Each row was made from one path, in order. Every step used is in the known rows, and no mark comes twice. Write each row's path.
Known rows:
G W P Y N U: -.02; .03; .62; -.06; -.01; -.18; -.02; .01; .06; -.06; -.01; -.23; .02; .10; .08; .35; -.04; .03; -.18; .16; -.05; .18; .10; .05
U X Y N W P: .13; .03; .07; .01; .09; -.09; -.20; .12; .03; -.20; .03; .02; .09; .01; .05; -.17; -.06; .14; .01; .20; .06; -.04; .05; -.04
Y N U X W: -.14; -.04; -.09; -.10; -.07; -.04; -.09; .04; .00; -.19; -.07; -.25; .13; .13; .13; -.02; .02; .31; -.07; .01; .15; .09; .04; .00
C Y X: -.12; -.01; -.24; -.01; .06; .03; .12; .01; -.09; .04; .05; -.01; .00; .03; -.06; -.05; -.01; -.11; .00; -.16; -.06; -.17; -.01; -.08
P Y N U X W: -.07; -.03; .02; -.10; -.09; -.09; -.01; .05; .02; -.17; -.08; -.24; .16; .10; .19; .04; .02; .36; -.11; .24; .15; .05; .06; .07
X W P U C Y: -.19; .03; -.05; .18; .10; -.03; -.15; .06; -.04; -.28; .01; -.26; .13; .06; -.05; -.05; .01; .25; .10; -.14; -.06; -.13; .01; -.05
N W P U C Y: -.12; .06; .16; .16; .20; -.08; -.11; .11; -.05; -.27; .00; -.07; .11; .04; -.05; -.13; -.04; .21; .12; -.12; -.13; -.19; .00; -.09
P Y N U: .00; .01; .12; -.10; -.01; -.08; .05; .01; .02; -.10; -.04; -.12; -.01; .08; .11; .19; .01; .10; -.15; .14; .01; .04; .02; .07
N U C Y X W: -.21; -.05; -.43; -.05; .07; .03; .06; .05; -.11; -.08; .04; -.14; .12; .08; -.02; -.17; .04; .19; .01; -.27; -.09; -.23; .09; -.11
G Y: -.15; .07; .00; .03; .01; .01; -.03; .02; .00; -.07; -.03; .04; .03; .05; -.01; .08; .02; .00; -.02; .09; .10; -.12; -.02; .01
C U X: .00; -.04; -.26; -.01; -.09; -.04; -.02; .06; .04; .00; -.01; -.10; .14; -.01; .05; -.08; -.02; .22; .00; .14; .01; -.01; .10; .04
U X W P Y N: -.05; .04; .14; .01; -.09; -.13; -.15; .07; .03; -.19; .00; -.26; .18; .02; .12; .18; -.03; .28; -.12; .34; .19; -.01; .05; .04
U C Y X W P: -.19; .02; -.33; .06; .08; .01; -.09; .08; -.11; -.11; .12; -.17; .14; .01; -.09; -.01; -.01; .11; .01; -.16; -.06; -.31; .08; -.14
U X W: -.07; -.04; -.10; .01; -.08; -.02; -.07; .03; .01; -.07; -.04; -.13; .16; .02; .09; -.18; .01; .26; .03; .10; .15; .01; .05; .01
N U: -.06; -.03; .09; -.09; .00; -.02; .02; -.02; -.01; -.05; -.04; -.09; -.01; .10; .03; .03; .02; .16; -.01; -.12; -.03; .10; .04; .00
P Y N W: .07; .08; .13; -.07; .03; -.08; -.01; .13; .01; -.08; -.01; .11; .04; -.04; .10; -.05; -.02; -.04; -.14; .28; .07; -.15; .01; .03
U C Y N: -.06; .05; -.24; .12; .09; .01; .03; .05; -.06; -.15; .05; -.11; .04; .02; -.04; .00; -.01; -.14; .02; -.05; -.18; -.22; -.06; -.02
N U C Y: -.12; -.03; -.05; .04; .07; .01; .10; -.02; -.08; -.12; -.01; -.15; .08; .11; -.02; -.05; .03; .14; .09; -.20; -.23; -.11; .04; -.04
X W P: -.09; .03; .06; -.01; -.03; -.02; -.22; .02; -.03; -.10; .03; -.14; .11; .03; -.01; .09; .01; .15; -.05; .01; .09; .01; .08; -.03
P Y: .06; .01; .12; .00; -.02; -.05; .08; .01; .03; .02; .00; .03; .03; -.03; .06; .06; .01; .04; -.04; .20; .00; -.03; .02; .07
G W: .02; -.02; .27; .03; -.02; -.05; .05; -.01; .04; .12; .01; -.01; .02; -.01; .01; .00; -.01; -.12; -.01; .03; -.07; .10; .06; .01
P U: -.03; .00; .01; .06; .05; -.04; .00; .02; .04; -.09; -.07; -.04; -.05; .03; .01; -.01; -.01; .14; .05; -.04; .04; .07; -.07; .00
G U X Y N: .12; -.03; -.42; .05; -.02; -.07; .02; -.03; .05; .02; -.03; -.01; .07; .02; .01; -.33; .00; .16; .07; .15; -.01; -.01; .00; .04
Y X W P: -.13; .00; -.22; -.08; -.01; -.03; -.16; .07; -.04; -.04; .07; -.10; .05; .01; -.04; .08; -.02; .12; -.10; -.06; .13; -.10; .09; -.12

Write each row's path:
-.01; .11; .17; -.05; .07; -.07; -.22; .12; -.02; -.17; .04; .01; .04; .03; .00; .08; -.05; -.02; -.12; .02; .05; -.09; .03; -.07	Y N W P
-.08; -.01; .24; .12; .03; -.12; -.10; .02; .08; -.21; -.08; -.23; .07; .08; .04; .09; -.07; .38; .10; .02; .09; .12; -.03; -.02	W P U X
-.09; -.03; -.38; -.09; -.02; .03; -.04; .07; -.03; .04; .05; .00; .04; -.03; .00; -.12; .01; .07; -.07; -.07; .14; -.12; .06; -.08	Y X W
-.04; .01; .36; -.04; -.04; -.15; -.05; .01; .05; -.21; -.05; -.29; .11; .14; .13; .32; -.06; .34; -.11; .21; .06; .09; .05; .04	W P Y N U X
-.16; .02; -.21; .16; .18; -.06; .00; .07; -.03; -.17; .04; -.16; .01; .04; -.10; .04; -.07; .16; .08; -.23; -.12; -.21; -.03; -.13	W P U C Y X
-.05; .07; .11; -.03; -.05; -.08; -.18; .07; .01; -.16; .05; -.17; .10; .01; .06; .26; .00; .08; -.18; .26; .13; -.04; .04; .03	X W P Y N
-.10; .00; -.12; .20; .13; -.02; .07; .04; -.02; -.16; -.03; -.11; .02; .04; -.04; -.12; -.01; .10; .15; -.14; -.16; -.13; -.08; -.02	P U C Y
-.06; .00; -.14; .14; .08; .03; .08; .02; -.07; -.07; .04; -.06; .07; .00; -.06; -.11; .01; -.03; .10; -.07; -.21; -.20; .00; -.02	U C Y
-.14; -.08; .00; -.09; -.08; -.04; -.05; .00; .00; -.11; -.08; -.21; .17; .10; .12; -.14; .03; .42; .01; -.03; .12; .10; .10; .00	N U X W
-.06; .03; .34; .07; .08; -.14; -.16; .10; .06; -.23; -.09; -.08; .11; .05; .07; -.11; -.08; .42; .08; .00; .12; .03; .02; -.07	N W P U X
.00; .06; .15; -.09; .07; -.11; -.04; .12; .00; -.02; .05; .10; .07; -.05; .04; .02; -.06; .14; -.12; .13; .08; -.19; .11; -.09	N W P Y X
.13; -.01; -.25; .01; .06; .01; -.04; .03; .03; -.06; .05; .06; -.07; -.02; -.01; -.07; .01; -.12; -.02; .13; -.03; .01; -.04; .03	X Y N
.12; .06; .06; -.03; .13; -.06; -.22; .12; .01; -.16; .08; .11; .01; -.01; -.02; -.07; -.03; -.04; -.05; .14; .02; -.06; .04; -.05	X Y N W P
.13; -.07; -.31; .05; -.01; -.06; .05; -.07; .04; .10; -.03; .04; .11; .00; .00; -.43; .02; .27; .16; .12; -.04; .02; .05; .04	G U X Y
-.07; .01; -.01; .03; -.14; -.16; -.09; -.03; .02; .00; -.05; -.19; .27; .04; .06; -.09; .02; .46; .00; .24; .10; -.03; .14; .05	G U X W P Y
.08; -.04; -.16; -.08; .06; -.01; -.02; .01; .02; -.12; .01; -.01; -.06; .08; .03; -.04; .02; .03; -.04; .03; -.06; .09; .00; .03	X Y N U
-.02; .01; -.20; -.02; .07; -.03; .00; .06; .00; -.17; .00; -.15; -.03; .08; .03; .05; -.01; .14; -.04; -.13; -.08; -.08; .01; -.03	Y N U C
-.18; .05; -.29; -.02; .05; .02; .02; .07; -.01; .01; .01; .08; -.01; .03; -.03; .04; -.01; -.01; -.06; .01; .14; -.23; -.01; -.08	G Y X
.10; .06; .06; .03; .18; -.10; -.22; .14; .06; -.26; .01; .05; -.03; .02; .00; -.10; -.04; .10; -.01; .06; .06; .01; -.03; -.03	X Y N W P U
.00; .05; .15; .01; .05; -.12; -.06; .07; .03; -.23; .03; -.22; .05; .08; .07; .32; -.04; .24; -.10; .10; -.08; -.10; .07; .00	W P Y N U C
-.26; .00; -.16; .04; .07; -.04; -.10; .05; -.07; -.16; .03; -.19; .06; .08; -.06; .05; -.02; .18; .00; -.18; .06; -.07; .01; -.10	C Y X W P U
-.19; -.02; -.34; -.04; .01; .05; .02; .03; -.11; .02; .06; -.04; .09; .03; -.05; -.13; .03; -.04; -.03; -.13; .02; -.17; .04; -.08	C Y X W
.00; .01; -.39; .09; .01; -.05; .04; -.01; .00; .07; -.01; .00; .07; -.02; -.06; -.26; .02; .17; .09; -.10; -.12; -.19; .05; -.02	G U C
-.22; .08; -.02; -.06; .03; -.02; -.06; .03; -.01; -.20; -.06; -.10; -.01; .17; .03; .20; .02; .05; -.12; .00; .09; -.06; -.03; -.01	G Y N U
-.14; .02; .09; .05; .01; -.07; -.22; .04; .02; -.20; -.03; -.19; .05; .05; .01; .08; .00; .28; .00; -.06; .14; .08; .02; -.03	X W P U
.16; .03; -.14; -.05; .11; -.02; -.09; .11; .01; -.09; .04; .20; -.01; -.05; .02; -.27; .00; -.10; -.03; .14; .00; -.08; .01; -.01	X Y N W
-.14; .13; -.03; -.03; .07; -.01; -.13; .14; -.03; -.17; -.03; .13; .05; .05; .01; -.01; .01; -.09; -.12; .10; .16; -.23; -.02; -.04	G Y N W
-.23; -.04; -.10; -.04; -.04; -.02; -.03; -.02; -.08; -.21; -.05; -.30; .18; .17; .09; -.04; .04; .21; -.03; -.03; .02; .02; .02; .00	C Y N U X W
-.08; .03; .19; .08; .07; -.07; -.13; .01; .05; -.17; -.03; -.15; -.03; .06; -.02; .17; -.05; .20; .04; -.06; .03; .10; -.03; -.02	W P U
.02; .08; .20; .01; -.01; -.10; -.09; .06; .02; -.13; .04; -.13; .02; .02; .04; .35; -.04; -.01; -.14; .24; .04; -.02; .00; .04	W P Y N
-.03; .03; .20; -.02; -.06; -.07; -.14; .03; .00; -.08; .04; -.13; .13; .00; .06; .13; .01; .19; -.09; .22; .10; -.04; .10; .04	X W P Y
-.04; .04; .02; .17; .12; -.09; -.12; .07; .05; -.21; -.01; -.15; .00; .02; -.03; .09; -.06; .28; .09; -.09; -.05; -.07; -.02; -.06	W P U C
-.16; .00; .01; -.06; .03; -.01; .05; -.03; -.08; -.15; -.02; -.18; .01; .17; -.01; .12; .02; -.04; -.06; -.17; -.11; .01; -.03; .00	C Y N U
.15; -.08; -.39; .01; -.04; -.04; -.02; .06; .07; .00; .03; .02; .11; -.05; .04; -.24; .00; .21; .07; .24; -.03; .02; .11; .06	C U X Y
-.15; .11; -.10; .02; .02; .00; -.08; .06; .00; -.14; -.01; -.02; -.01; .08; -.01; .18; .01; -.12; -.11; .11; .13; -.14; -.08; .00	G Y N
.15; -.04; -.48; .00; -.03; -.05; -.05; .09; .06; -.06; .04; -.04; .07; -.03; .04; -.15; -.01; .09; -.03; .25; .00; .00; .05; .07	C U X Y N
